Known rows, with every step that occurs
fedened-mebur: [ 19 -12  -5  28   6  36  -6  -8  10  19  19 -23  -6 -39  -4 -12   0  10
  20   4  17  19 -11  -7 -13]
tosu-garis-mebur: [ 16 -22 -30  33   1 -31  36  52   5  -1  16 -14 -11 -33  12  -5 -41 -10
  -2  40  47 -35  31 -16 -13]
rapu-siga-mebur-garis: [  -2  -17  -67  -21    4   -2   79   42  -43  -24   -8  -37  -21   35
  -30  -10  -40   25    0   24    7  -13   35 -104   25]
garis-tosu: [-16  16   3 -31 -34  -9   3   9   1  -7  23   8 -11  12  28 -23 -15   0
 -12  22 -19   8 -14  15  -2]
nopu-mebur-siga-garis-tosu-vosom: [ 12  28 -34 -46 -29  -5  43  15 -52  16  53 -14 -25  15  18   1 -45   3
 -39  24  14  -2  18 -75  32]
garis-gefa: [-16   0 -21  -4 -23 -22   3  15  -4  23   4  -3 -30 -13 -34  -8  11 -16
  -3   1 -22  38  -3 -33   4]
fedened-mebur-siga-garis-tosu: [ 12  22 -16 -10 -44  28   6   0 -20  26  38 -47 -17  -7  15 -25 -28   2
 -20   7   9  44  14 -71  25]
siga-mebur: [ -7  -4 -59  -3   4 -17  40  17 -13 -26 -14  16   1  18  -4 -30 -36 -14
  27  -3  -4  -7  23 -41 -21]
rapu-siga-garis-mebur: [  8 -10 -42 -15  -1 -20  52  42 -24 -36 -18 -49  -8  20   1   0 -57  -2
  10  46  22 -43  58 -94  20]
vosom-tosu: [ -2  19  -9   0 -18  21  11  20   6 -15  -6   0   5  19  26  15  22   2
   5  47 -32 -14 -28  18 -16]
vosom-tosu-nugit: [ 12  18  12 -20 -37  16  12  12  10   2  -5 -19 -12  13  47  37  26 -19
 -28  55 -34 -43 -25  42   0]
lefu-nugit: [  8  26  20 -20  -9 -20 -27  18  24   2   6  23  12   7  19   2   3  15
  -8 -38 -11 -26  15  32  15]
garis-rapu-siga: [ -9 -37  17 -30 -20   4  30  45 -15 -13  -6 -24  -3  29  13  21 -33 -16
  11  48 -13 -28  39 -74  14]
tosu-garis: [ 25   8  16   8   4   2   4  21   9  29  19   6 -10 -26   6  13  -9  -4
 -24  19  31 -13  13  -1   4]
nopu-garis: [  9  -8  -5 -19  10   6  45   7   8   6  30   4 -18 -21   9   4  14  12
 -33  17  26  39  26  17  43]
garis-rapu-siga-mebur: [ -16  -38  -45  -28  -12  -14   66   61  -28  -39  -18   -7   -1   45
    6  -12  -69  -29   40   40  -14  -32   59 -106   -6]
fedened-mebur-garis-siga: [ 10 -46  11  41 -21  15  39  36 -13  20  30 -46 -21 -25   0   8 -26  23
 -18  21  55  13  25 -77   4]
garis-siga-mebur: [-11 -31 -40  15 -15 -33  49  45 -20 -33 -12  13  -1  35  13 -18 -59 -23
  22  12  19 -23  56 -80 -38]
fedened-mebur-siga: [ 23 -19 -24  51  -8  45  -2  -7 -17  38  21 -52 -14 -20 -11  -6  12   8
   3 -13  26  36  -3 -52   4]
nopu-garis-siga-mebur-fedened: [-32 -25 -63  12 -13 -33  78  34 -50 -36  39  41 -34  28 -11 -38 -45 -10
  13  16  68  29  63 -74  14]
siga-mebur-garis-tosu-vosom: [  0   5 -51 -58 -21 -23  75  41 -52   7  27  16 -12   3  -6 -34 -57  22
 -19  25  -8  -8 -12 -42  16]
fedened-mebur-garis: [ 18 -19 -18  27   2  37  28   5  -6  31  33 -49 -18 -51 -22  -7  -3  38
 -15   3  30  32 -10 -37  22]
garis-mebur-fedened: [-30 -18 -64  37  -8 -36  33  19 -38 -36  27   8 -19   2 -17 -36 -29  -4
  32  14  51   0  12 -25   5]
fedened-mebur-siga-garis: [ 31   8 -20  23 -10  41   2  -9 -24  39  15 -59 -10 -24 -14  -4 -14   2
 -12 -14  31  38  28 -96  33]
siga-garis: [ 10  24   3 -25  -4  -1   5  -4 -10   4  -4 -12   4  -5  -3   4 -23  -4
 -16  -2   9   8  30 -51  30]

Rows
[ -4 -10  20 -26 -31 -11  21  30  -4   5   7 -13  13 -18  21   7 -51 -33
 -11  17   2  10  53 -78  34] -> siga-garis-rapu
[  4  15   4 -55 -22 -13  20  18 -31  17  24  32  -2  -2  10 -18 -27   7
 -10  23 -17 -19 -31  16   0] -> garis-tosu-vosom
[-31   4 -77  10  -1 -25  36   6 -48 -35  14  40 -18  25 -34 -51 -36 -10
  42 -10  27  15  17 -48   1] -> siga-mebur-fedened
[-38 -21 -55  25 -19 -38  50  31 -54 -39  16  40 -21  41 -16 -40 -54 -18
  37   4  50   0  44 -86 -17] -> garis-siga-mebur-fedened
[-19 -43 -41  -6 -29 -20  78  58 -20  -7  15 -20  -4 -10   4 -13 -63 -13
  -5  18   8  15  45 -98  24] -> siga-mebur-garis-rapu
[-29   3 -57  27  -1 -11  22  -8 -32 -34  65  13 -41  18  -9  -8  -7   0
   9   7  51  19  17 -30  12] -> nopu-mebur-fedened
[   4  -52    3   -8  -18   33   53   51  -20   12   20  -65  -19  -10
   -5   15  -35   16    0   53   12   -2   30 -105   34] -> fedened-mebur-garis-rapu-siga
[ -2 -10 -60 -23  10  -4  51  32 -31 -40 -27  -7  -9  54 -13 -16 -43  -6
  37  25 -12 -36  39 -79 -12] -> rapu-siga-mebur
[ 20 -24 -45  56 -13 -14  36  47 -19  18  19 -42 -21 -14   6   3 -25 -10
 -16  20  56 -10  36 -57   5] -> tosu-garis-mebur-siga
[-19   0 -58 -49 -32  -8  76  46 -37 -29  18 -27 -30  44   1 -31 -53  24
 -11  44 -13  -5  17 -80  19] -> rapu-siga-mebur-garis-tosu
[  6   8  -7 -57 -25  -9  47  27 -42  27  36   4 -12 -11  -3 -13 -29  32
 -37  26  -3  -4 -31 -13  33] -> mebur-garis-tosu-vosom
[   1  -16    3   -6  -43   -1   25   30  -23   24    9  -40    6   -4
   16   13  -43  -35  -22    5   10   26   59 -114   46] -> mebur-siga-garis-rapu
[  -4   17  -15  -47  -20   -9   21   26  -28   13  -11  -31  -36   13
  -44    6  -14  -12   -9   23  -22   18   37 -107   38] -> rapu-siga-garis-gefa
[ -2  34 -12 -33 -49   1   9   4 -27  11  24 -31 -15  19  19 -16 -28  -4
 -35   7  -2  29  21 -68  37] -> mebur-siga-garis-tosu
[-10 -14 -50  43  -6 -36  35  37 -33 -13  43  13 -29 -19 -15 -28 -37  -7
  13  30  74 -10  20 -26   8] -> tosu-garis-mebur-fedened
[  6  -5 -41   5  -7 -31  37  27 -10 -25  -5 -33   3 -13   9 -13 -52  -9
   5  22  28 -19  46 -60  12] -> siga-garis-mebur
[   0   17  -29   -6  -36  -12    9   13  -33   43    5  -38  -34   -8
  -43    0    0  -23  -29  -14   -7   59   32 -110   41] -> mebur-siga-garis-gefa
[-14 -40  10  -5 -33  -7  46  45  -7  15  25 -29  -1 -24  10   9 -32  -4
 -27  20   9  20  24 -63  41] -> mebur-garis-rapu
[  7  -9 -35  20 -24 -13  64  78  -8 -20  -2  18  -8  28  33   4 -51 -26
   6  61  21 -43  45 -66 -48] -> vosom-tosu-garis-siga-mebur
[ -3  -2 -29 -67 -50 -13  68  37 -31 -14  13 -44 -44  38  24  -4 -41   1
 -42  54 -16 -34  20 -47  33] -> rapu-siga-mebur-garis-tosu-nugit
[ -9 -43   7 -30 -24   6  57  57 -30  -4   6 -47 -16  18  -1  25 -34   8
 -12  51   0 -13  38 -98  46] -> mebur-garis-rapu-siga
[ 14  20   3 -46   2  12  20  12 -27 -11 -18 -33  -7  29 -12  15 -28   6
  -7  27   0 -22  45 -88  36] -> rapu-siga-garis
[ 17  29  -8 -57 -33  -3  26  14 -57  32  23  -1  -6   5   2 -11 -39   2
 -33  13  -3   0  -1 -59  37] -> mebur-siga-garis-tosu-vosom
[-20   1 -60  17 -11 -36  37  16 -45 -34  24  -3 -15  -3 -21 -35 -48  -7
  20  12  55   5  35 -66  28] -> siga-garis-mebur-fedened
[ -5 -12 -67  -1  -1 -13  71  28 -26 -10   4 -16 -13   3 -23 -22 -36  17
  -7  -1  14  11  23 -72  18] -> siga-mebur-garis
